Every row comes from one small tree of marks. Brackets hold a mark, then the marks that hang from it, in the order of their numbers. Every link used is in the known rows. Which tree was each row made from?
(in the rows, 128 means zero)
Known rows:
[Z_297 [Z_584 [Z_208 [Z_59 [Z_431 Z_642]]] Z_739]]: [144 117 108 104  97 146 117 160 127 122 131 128  63 110 128 145 115 135
 170 125  87 133 120 138  85  71 126  81 145 174  98 102 129 175 182 125
 114 147 141 106 139 113 148  94 124 146 114 117 153 133 104 137 130 139
 200  99 171 147]
[Z_363 Z_642]: [107 150 112 121 141 108 152 142  94 149 120  85 113 113  64 173 104 126
 128 156  85 188 125 131 120 111 144 117 124 154 169 130 153 159 167  84
 127 183 107  94 149 123 142 150 139 128  61 135 160 103  99 160 107 127
 167 120 128 130]
[Z_104 [Z_388 [Z_59 Z_208]]]: [ 84 145 104  98 180  95 132 183 109 115  97  98 106 124 115 163 108 130
 144 167 120 167 107 147 130  89 149  74 132 184 143 143 167 157 156  82
 131 141 124 117  97  92 112 116 134 166  89 140 149  91 147 103 117 134
 155 150 152 139]
[Z_208 [Z_584 Z_739]]: [108  98 117 106 119 120 111 145 102 137 105 103  83 101 112 143 106 117
 163 123 106 163 122 108 113 102 113  96 130 165 125 100 124 164 191 115
 101 139 117 121 132 129 144 110 134 131 105 145 140 121  95 145 139 147
 192 119 149 151]
[Z_584 [Z_208 Z_59] Z_739]: [143 105 117 104  98 147 116 157 122 124 119 128  79 101 103 165 113 131
 174 122  93 157 123 131  96  80 138  92 127 184 114 109 143 166 198 102
 114 160 130 123 134 119 142 109 120 136 117 122 165 129 106 123 130 149
 215 116 171 159]
[Z_739 [Z_584 [Z_208 [Z_59 Z_388]] Z_297]]: [117  98 114 102  88 134 121 170 125 110 108 118  68 115 130 175 113 132
 178 101  91 146 113 128  81  83 135 102 133 179 104  95 132 168 195 115
 106 154 133 104 149  98 135  82 130 143 122 104 143 142 109 122 135 144
 204 106 172 166]
[Z_739 Z_584]: [106 113 107 122 121 110 141 155 105 135 103  89  83 108 115 167 104 122
 153 132  88 150 121 115  98 108 126 117 131 162 136 101 113 168 183 118
 106 150 123 101 142 108 122 111 147 126  86 117 137 114 100 141 122 129
 194 121 154 149]
[Z_431 [Z_642 Z_363 Z_948] Z_839]: [ 98 171  89 111 172 126 130 135 105 175 172  81  90 133 120 132 102 110
 145 212 109 170 119 144 120 151 154  85 152 108 178 124 153 164 151  96
 109 154 110 119 152  86 119 190 133 173  62 170 145  88  93 162 117 155
 187 141  99 110]
[Z_739 [Z_584 [Z_208 Z_59] Z_297]]: [120  96 114 108  86 136 123 167 120 117 109 115  64 112 130 173 114 132
 177  97  89 146 120 124  80  88 135 109 132 174 107  97 126 169 199 118
 104 153 129 106 158 102 135  91 132 136 117 101 138 143 102 128 135 143
 206 106 167 163]
[Z_388 [Z_59 [Z_208 Z_584] [Z_431 Z_642 Z_839]]]: [ 89 160 101  87 162 113 134 163 112 127 124 112  94 122 146 145  92 130
 143 155 133 155  93 148 122  99 141  58 142 160 132 134 185 175 163 110
 119 112 140 115 109  78 112 110 114 177 107 177 139  90 129 128 125 147
 132 142 157 133]
[Z_623 Z_525]: [125 123 121 129 132  84 135 158  91 159 105  76 112  88  66 164 102 105
 142 151  84 185 126 121 111  99 147 123 138 149 152 125 123 159 171  96
 116 166 120  95 131 124 136 148 157 125  76 120 150  86  96 146 112 122
 186 127 148 151]
[Z_57 Z_584]: [113 113 110 116 116 107 135 166  98 133 112  86  83 108 105 154 110 104
 156 128  92 155 126 112  98  82 118 108 129 168 144  94 115 171 186 110
 114 154 128 103 140 115 133 104 150 126  89 112 150 115 105 147 125 117
 199 132 160 153]
[Z_59 Z_208 [Z_431 Z_839]]: [121 149 100  94 136 116 149 160 107 148 126 123 108  99 131 149  73 134
 141 154 122 178  98 181 112  96 141  59 147 137 145 121 174 176 156 121
 108 133 129 113 114  72 118 107 115 169 107 172 145  83 133 130 102 139
 132 133 156 148]
[Z_208 [Z_584 Z_297]]: [104  96 120 102 117 121 113 150 105 135 109 101  80 104 118 145 108 116
 163 115 107 170 119 110 104 101 123  98 129 163 126  99 130 163 190 111
 103 142 112 117 148 121 147 107 134 133 109 133 132 128  97 144 148 145
 184 112 146 153]
[Z_623 [Z_525 Z_363]]: [127 119 127 128 138  69 145 168  81 158 107  75 120  83  43 165 103  97
 140 158  84 186 127 116 104  98 155 127 148 142 153 130 123 161 162  99
 119 173 126  88 140 135 128 160 158 129  66 123 152  79  90 157 111 118
 183 124 145 154]
[Z_642 Z_363]: [120 137 112 120 157  93 131 149  93 159 126  67  97 108  90 155 103 126
 126 179 100 179 124 114 116 117 155 109 133 137 171 109 113 165 155  85
 118 159 114 123 129 117 114 152 129 127  66 142 147 100 100 151 139 137
 191 125 132 147]
[Z_208 [Z_59 Z_431] [Z_584 Z_297 Z_739]]: [114  92 132  71 105 142 101 169 113 127 107 136  59  96 138 152  99 117
 159  73 116 158 101 120 108  80 114  84 129 181  99 108 150 175 200 128
 117 132 137 111 144 116 159  68 114 159 134 148 139 137  99 127 147 158
 182 111 161 154]
[Z_651 [Z_642 Z_363 Z_948]]: [131 154 104 115 162 104 127 142  96 152 152  60  90 108  87 149 118 122
 125 195 104 180 105 118 118 125 146 106 133 127 173 106 132 173 158 111
 125 152 103 116 138  83 129 168 133 140  59 152 146  95 111 176 138 145
 199 118 105 123]
[Z_208 Z_584]: [105 108 116 107 136 109 127 141  98 143  98  90  94 101 113 147 104 115
 147 131  99 169 121 109 113 112 122 100 131 163 134  96 129 170 186 111
 111 142 115 120 131 128 141 113 132 122  97 138 139 112 105 137 141 145
 183 123 150 145]
[Z_208 [Z_59 Z_388 Z_431]]: [118 142 120  74 151 111 137 171 116 135  98 113  99  96 115 182  92 117
 120 133 102 168  92 146 120  90 140  83 133 183 131 113 172 183 170 105
 140 146 144  98 112 101 137  72 111 153 108 147 166  93 134 102 125 140
 167 133 168 139]
[Z_739 [Z_584 Z_208 Z_297]]: [119  97 109 119  82 130 125 163 116 118 113 112  64 113 125 166 114 133
 182 107  90 150 123 126  81  87 133 109 132 163 113  97 118 160 190 117
  93 156 122 107 156  97 133 101 141 132 111 100 136 141  96 142 130 136
 206 107 165 169]
[Z_208 Z_59 Z_584]: [106 101 127  86 145 118 124 152 105 139  90  99  93  98 122 161  99 114
 136 110  95 161 114 103 114 111 126 101 132 186 122 100 145 184 199 109
 136 138 131 118 133 139 146  91 116 128 106 141 140 119 111 112 154 160
 186 120 157 134]
[Z_59 Z_208 [Z_431 [Z_642 Z_651 Z_948] Z_839]]: [116 180  80  89 151 119 147 144 106 161 152 124  93 115 132 135  74 125
 150 179 133 179  94 197 124 122 139  49 152 112 156 120 188 165 137 115
 103 122 124 119 119  39 115 135 115 189  98 191 151  69 127 147 104 143
 137 135 117 131]
[Z_431 [Z_59 [Z_208 [Z_584 Z_739]] Z_388] Z_839]: [ 74 124  87 106 158 148 113 171 131 109 138 114 112 118 147 155  70 121
 169 183 146 151 109 157 123 113 136  50 152 151 133 119 166 169 169 114
 112 122 129 136 110  83 122 116 100 195 111 180 146  96 130 111 121 158
 151 123 152 154]
[Z_59 Z_208 [Z_431 [Z_642 Z_363]]]: [129 176  96  85 151  91 149 147 102 158 133 113  95 118 125 145  81 147
 130 170 121 178 102 163 119 101 147  57 145 131 148 121 162 165 133 114
 100 122 132 108 110  62 105 109 108 163 101 183 145  71 129 149 117 136
 127 124 139 153]
[Z_59 [Z_208 Z_584] [Z_431 Z_642 Z_839]]: [108 159  97  80 140 119 142 148 110 151 130 127  94 116 157 131  74 135
 148 149 127 169 100 170 117 107 130  42 154 136 128 117 184 177 156 133
  95 115 135 112 117  70 122  98 108 177 119 190 137  82 127 140 110 154
 122 128 147 142]
[Z_525 Z_363]: [121 121 119 114 151  87 156 163  89 148 116  87 112  90  60 166 107 105
 135 170  93 176 122 115 102 108 151 113 140 146 158 120 129 167 162 103
 121 166 120 100 148 131 117 147 142 130  64 132 153  84 104 154 123 120
 181 126 142 146]
[Z_739 [Z_584 [Z_208 [Z_59 Z_431]] Z_297]]: [122 100 115 103  85 136 127 173 118 115 110 122  60 108 134 170 110 132
 171  91  91 148 113 131  82  81 135 105 133 170 105  99 131 170 194 123
 104 151 135 102 155  95 136  84 130 141 122 105 140 140 104 129 129 142
 198 107 173 165]
[Z_584 [Z_208 [Z_59 Z_388]] Z_297 Z_739]: [138  95 121  88  73 158  92 174 136 103 127 148  63 111 112 168 117 132
 198 102 105 158 113 140  87  59 137  79 126 188  97 108 149 156 196 100
 105 160 128 115 144 101 153  86 118 164 140 121 159 151 106 122 139 152
 215  98 171 175]
[Z_525 [Z_363 [Z_642 Z_651 Z_948] Z_967]]: [109 139 124 135 161  83 165 145  70 171 136  71 125  98   8 160 109  93
 126 174  98 195 123 131 111 126 152 121 141 116 195 120 154 153 137  77
 138 187 118  88 154 113 129 198 151 137  38 138 181  83  80 182 106 123
 175 128  95 135]
[Z_297 [Z_584 [Z_208 [Z_59 Z_388]] Z_739]]: [141 103 109 107  95 140 110 163 131 110 123 125  76 109 118 153 117 134
 176 126  88 133 119 136  84  67 124  82 144 186  98  95 124 174 187 115
 121 154 137 110 130 121 147  90 125 143 114 112 156 139 111 123 136 141
 212  96 176 151]
[Z_431 Z_839]: [102 130 106 123 144 138 137 154 111 152 129  94 107 104 114 154  95 109
 148 172 100 168 118 142 108 119 141  93 140 146 155 119 149 176 182 105
 119 163 111 115 142 114 132 148 136 149  77 138 145 102 103 137 111 140
 186 138 143 128]
[Z_584 [Z_208 [Z_59 [Z_388 Z_104]]] Z_297 Z_739]: [129 100 126  86  81 160  88 177 136  96 123 152  60 114 118 162 121 133
 197 104 110 155 110 141  92  54 134  73 127 197 100 114 155 157 198 101
 106 157 128 115 139  98 146  81 118 168 139 119 156 149 109 117 138 149
 214 103 173 169]

Which tree is each row?
[ 98 153 115 144 155 106 155 122  77 183 140  64 120 110  18 156 110 101
 124 165 100 199 122 146 122 132 142 120 126 114 207 111 167 145 141  59
 141 187 111  93 142  90 147 203 153 133  41 138 189  97  76 179 100 130
 177 133  78 125]
[Z_363 [Z_642 Z_651 Z_948] Z_967]
[ 78 158 118  92 183  99 127 174 109 103  98 110 105 128 117 149 109 133
 141 170 130 152  98 133 129  83 140  75 131 196 151 146 173 163 171  88
 129 118 128 116  92  87  84 104 126 164  89 153 128  91 139  99 131 134
 156 149 158 125]
[Z_388 [Z_59 Z_208] Z_104]
[129 137 121  84 127 125 133 168 121 118 101 123  92 103 118 170 106 134
 144 135  96 167 103 153 108  78 149  78 135 191 119 107 174 177 180 103
 125 154 141 114 111  98 131  81 107 140 120 126 168 106 136 101 123 146
 183 129 181 149]
[Z_584 [Z_208 [Z_59 [Z_388 Z_104] Z_431]]]
[125 161 102  72 141  85 142 165 115 127 106 126 114 104 120 167  76 139
 138 155 125 182  82 184 120  76 137  46 143 159 134 106 180 168 137 111
 110 128 138 104  81  59 115  64 105 173 122 178 162  77 159 115 112 132
 124 126 168 163]
[Z_59 Z_208 Z_388 Z_431]
[117 131 130 141 145  67 151 156  67 176 122  64 129  88   8 162 107  87
 133 161  89 200 129 126 109 111 156 132 149 120 180 129 139 150 146  79
 130 189 124  80 144 122 137 196 165 134  48 127 171  78  74 177 100 119
 179 125 112 147]
[Z_623 [Z_525 [Z_363 [Z_642 Z_651 Z_948] Z_967]]]
[108  92 128  85 128 131 109 153 109 133  99 112  82  99 121 156 101 114
 152 101 102 153 117 102 113 101 116  95 130 187 114 104 139 178 205 114
 126 138 132 120 134 139 147  89 119 138 113 146 143 126 101 120 151 160
 198 116 158 142]
[Z_208 Z_59 [Z_584 Z_739]]
[100 156 110  79 160  89 128 163 117 113  96 120 122 125 111 158  92 138
 150 174 121 172  95 164 125  82 135  51 141 184 144 113 173 160 151  95
 114 129 124 111  79  74  97  75 117 169 108 165 146  84 157  97 124 137
 150 128 157 149]
[Z_59 Z_208 [Z_388 Z_104]]
[142  87 121  97  72 163  97 169 130 112 132 144  57 108 111 163 120 132
 197  98 103 157 121 133  84  63 137  90 123 180 102 114 140 156 203 103
 104 161 124 118 157 108 152 100 121 154 132 114 153 153  96 131 141 151
 219  99 166 171]
[Z_584 [Z_208 Z_59] Z_297 Z_739]
[ 86 169 116  81 154 118 129 180 118 121 107 123 100 108 138 153  93 116
 130 169 124 170  83 179 132  84 135  54 148 169 141 122 189 180 156 116
 117 143 138  99  96  74 120  82 121 181 107 159 156  81 137 111  94 130
 152 151 167 133]
[Z_59 [Z_388 Z_104] [Z_431 Z_839]]
[104 159  94 124 150 109 148 130  83 159 138  81 105 112  50 162 100 109
 140 174  99 196 113 153 129 135 142 122 127 127 189 118 156 149 152  70
 130 177  96 115 147  92 140 187 144 144  47 149 169  94  93 166 113 130
 186 124  88 116]
[Z_363 [Z_642 Z_651 Z_948]]
[117 133 114 126 168  83 133 137  81 185 145  54 106 106  54 144 111 107
 122 185 109 190 123 121 115 129 151 116 136 107 202 101 122 149 139  72
 126 166 114 120 134  96 118 190 142 131  53 147 164 101  90 163 127 144
 199 139 100 135]
[Z_642 [Z_363 Z_967] Z_948]
[ 81 130 110  92 160 107 113 186 114 104 101 110  92 126 125 152 111 132
 161 145 128 162 107 141 127  80 138  68 130 187 128 140 162 152 165  88
 120 136 124 119 105  91 122 106 134 175 105 142 141 109 139 108 125 140
 159 141 151 149]
[Z_104 [Z_388 [Z_59 [Z_208 [Z_584 Z_297 Z_739]]]]]
[ 82 195 109  75 163 121 132 171 122 127 122 126  90 124 149 143  97 120
 132 181 123 164  84 178 135  94 137  43 152 164 139 129 201 177 147 118
 109 136 142  89 101  63 118  86 118 192 106 169 156  71 133 122  93 134
 143 151 156 125]
[Z_59 [Z_388 Z_104] [Z_431 Z_642 Z_839]]
[107 172 111  64 154  88 134 173 116 115  95 136 110 112 129 155  82 141
 135 159 132 177  78 187 131  68 133  38 146 176 136 118 191 167 140 112
 109 119 140 104  71  54 101  53 107 182 122 177 153  73 162 102 109 132
 125 134 168 152]
[Z_59 Z_208 [Z_388 Z_104] Z_431]
[111 142 116 126 152  90 161 154  79 150 125  83 116  99  37 167 102 107
 133 175  94 188 121 129 114 119 154 118 139 135 172 124 144 161 150  87
 129 181 112  99 154 124 125 174 141 136  47 141 165  85  92 171 118 120
 174 117 113 136]
[Z_525 [Z_363 [Z_642 Z_651]]]
[ 89 162  98 128 191 120 140 146 108 154 159  69  93 132 105 149 100 123
 124 211 122 154 136 109 125 137 160  88 140 121 172 128 139 156 138  91
 114 136 132 109 135  90 113 167 114 154  68 158 157  79  93 163 126 136
 159 129 113 145]
[Z_431 Z_59 [Z_642 [Z_363 Z_967]]]
[143 101 106 122  89 139 115 155 122 118 130 118  71 107 112 142 119 135
 178 133  87 137 129 133  81  73 123  91 141 171 107  96 111 167 184 117
 107 156 126 114 137 122 144 109 135 133 105 107 150 138 100 141 129 134
 213  97 168 154]
[Z_297 [Z_584 Z_208 Z_739]]
[117 102 114 105  84 145 124 175 122 118 116 124  61 109 142 167 106 129
 175  96  95 147 114 138  83  86 136  99 137 168 105 101 139 174 196 127
 104 153 135 104 158  95 137  91 129 147 122 107 137 140 100 127 124 146
 198 111 172 159]
[Z_739 [Z_584 [Z_208 [Z_59 [Z_431 Z_839]]] Z_297]]
[100 137 110  87 148 100 128 171 108 117 109 113  90 111 129 154  96 131
 146 131 132 162  92 141 116  82 137  72 131 170 127 127 169 168 168 105
 120 114 139 116 109  83 115  93 115 163 113 162 137 104 132 123 137 140
 138 134 165 147]
[Z_388 [Z_59 [Z_208 [Z_584 Z_297]] Z_431]]
[ 95 168 121  65 166 128 131 172 124 131 111 124  93 115 142 163  95 118
 123 153 110 158  90 157 129  97 142  63 143 184 131 128 195 189 170 111
 136 140 146  94 112  88 126  78 109 178 108 159 156  86 133 101 115 147
 160 143 161 119]
[Z_208 [Z_59 [Z_388 Z_104] [Z_431 Z_642 Z_839]]]
[ 77 163 104  95 183 110 135 187 112 122 109 102  91 125 133 155 111 123
 134 169 121 162 101 153 135  95 151  71 136 175 140 148 180 164 154  93
 127 146 134 107 108  87 122 121 135 178  88 143 154  85 135 115 102 131
 150 161 150 126]
[Z_104 [Z_388 [Z_59 [Z_431 Z_642 Z_839]]]]
[102 145 123 134 153  99 159 128  82 179 134  67 127 110  22 163 113 109
 117 155  91 198 128 134 114 119 141 121 127 127 199 120 165 146 148  69
 139 193 116  83 149 108 147 185 154 127  46 132 181 103  82 174  93 131
 169 135 100 127]
[Z_363 [Z_642 Z_948] Z_967]
[128  86 118 103  66 144 102 180 118 107 127 126  52 113 120 155 120 116
 196  84 100 145 127 118  80  50 118  97 127 184 107  95 122 164 206 113
 105 158 136 109 157 109 149  84 138 146 127 101 153 154  96 141 134 133
 224 110 174 174]
[Z_57 [Z_584 [Z_208 Z_59] Z_297 Z_739]]
[113 147 105 140 172  93 129 129  75 187 154  51  97 106  46 134 106  96
 131 198 124 194 114 140 126 149 151 114 138  88 213  88 126 145 125  59
 131 158 106 135 124  71 118 215 141 142  44 158 174  91  82 172 138 143
 213 136  70 132]
[Z_642 [Z_363 Z_967] Z_651 Z_948]
[ 97 153 126 152 150 110 155 127  83 176 129  66 121 110  28 160 109 111
 119 158  96 195 127 137 119 124 144 112 126 130 192 113 163 155 146  65
 140 187 116  84 139 105 146 184 148 125  48 132 186  97  74 178 103 125
 168 126  97 135]
[Z_363 [Z_642 Z_651] Z_967]
[ 97 133 107 100 161  97 130 159 107 119 105  95 105 116 116 158 102 130
 148 150 122 158 104 123 116  96 138  82 129 176 137 123 155 167 175  92
 127 120 129 124 107 101 110 113 121 150  98 157 137 104 131 119 145 144
 156 134 159 140]
[Z_388 [Z_59 [Z_208 Z_584]]]
[108 116 115 103 113 121 131 167 118 111  94 111  81 116 129 173 111 131
 161 118  88 143 113 129  97  90 134  99 137 188 115  97 139 174 191 115
 113 149 137 107 127 102 121  82 128 134 111 112 146 124 116 111 127 143
 202 121 175 151]
[Z_739 [Z_584 [Z_208 [Z_59 [Z_388 Z_104]]]]]
[102 171 119  67 170 117 133 166 117 131 106 120  88 114 128 165  97 118
 121 151 110 163  88 154 134  98 138  68 137 183 134 120 186 182 161 102
 136 134 144  98 105  81 126  77 110 171 106 158 162  81 134 104 126 140
 165 138 152 126]
[Z_208 [Z_59 [Z_388 Z_104] [Z_431 [Z_642 Z_651]]]]
[129  89 112 114  62 139 104 177 115 109 131 121  52 115 113 148 122 117
 201  95 102 149 129 121  80  50 114  98 129 173 111  94 114 158 198 115
  94 159 129 109 156 104 147  94 145 144 122 100 152 151  92 155 129 126
 222 110 170 178]
[Z_57 [Z_584 Z_208 Z_297 Z_739]]
[111 192  98  87 160  96 133 154 110 146 130 101  85 118 120 154  92 124
 127 185 122 178  87 167 134 109 147  58 144 136 149 105 169 169 124 100
 111 138 136 102 100  59 123 108 113 172  97 176 173  71 125 148 120 131
 152 132 134 146]
[Z_59 Z_388 [Z_431 [Z_642 Z_363 Z_651]]]
[118 102 108  94 114 114 114 149 110 130 115 123  94 111 117 144  93 135
 178 123 119 169 115 135 104  88 120  71 135 160 124 106 139 156 177 111
  97 126 114 124 124  98 128  97 122 154 118 159 130 119 118 136 143 151
 166 104 146 167]
[Z_59 [Z_208 [Z_584 Z_297 Z_739]]]
[ 74 161  81 121 179 161 137 154 128 139 163  96  92 131 145 148  87 114
 150 212 124 145 127 137 123 144 152  74 148 130 154 141 163 170 167 112
 110 134 124 117 150  88 124 163 116 181  78 161 145  80 102 145 107 142
 158 136 127 125]
[Z_431 Z_59 Z_642 Z_839]
[124 116 139 138 142  67 149 165  76 170 108  68 127  82  28 163 109  91
 132 154  85 189 132 112 100  98 155 125 148 135 163 126 128 158 156  94
 123 178 132  77 137 133 130 168 161 124  62 118 161  79  81 163 105 117
 178 128 141 158]
[Z_623 [Z_525 [Z_363 Z_967]]]
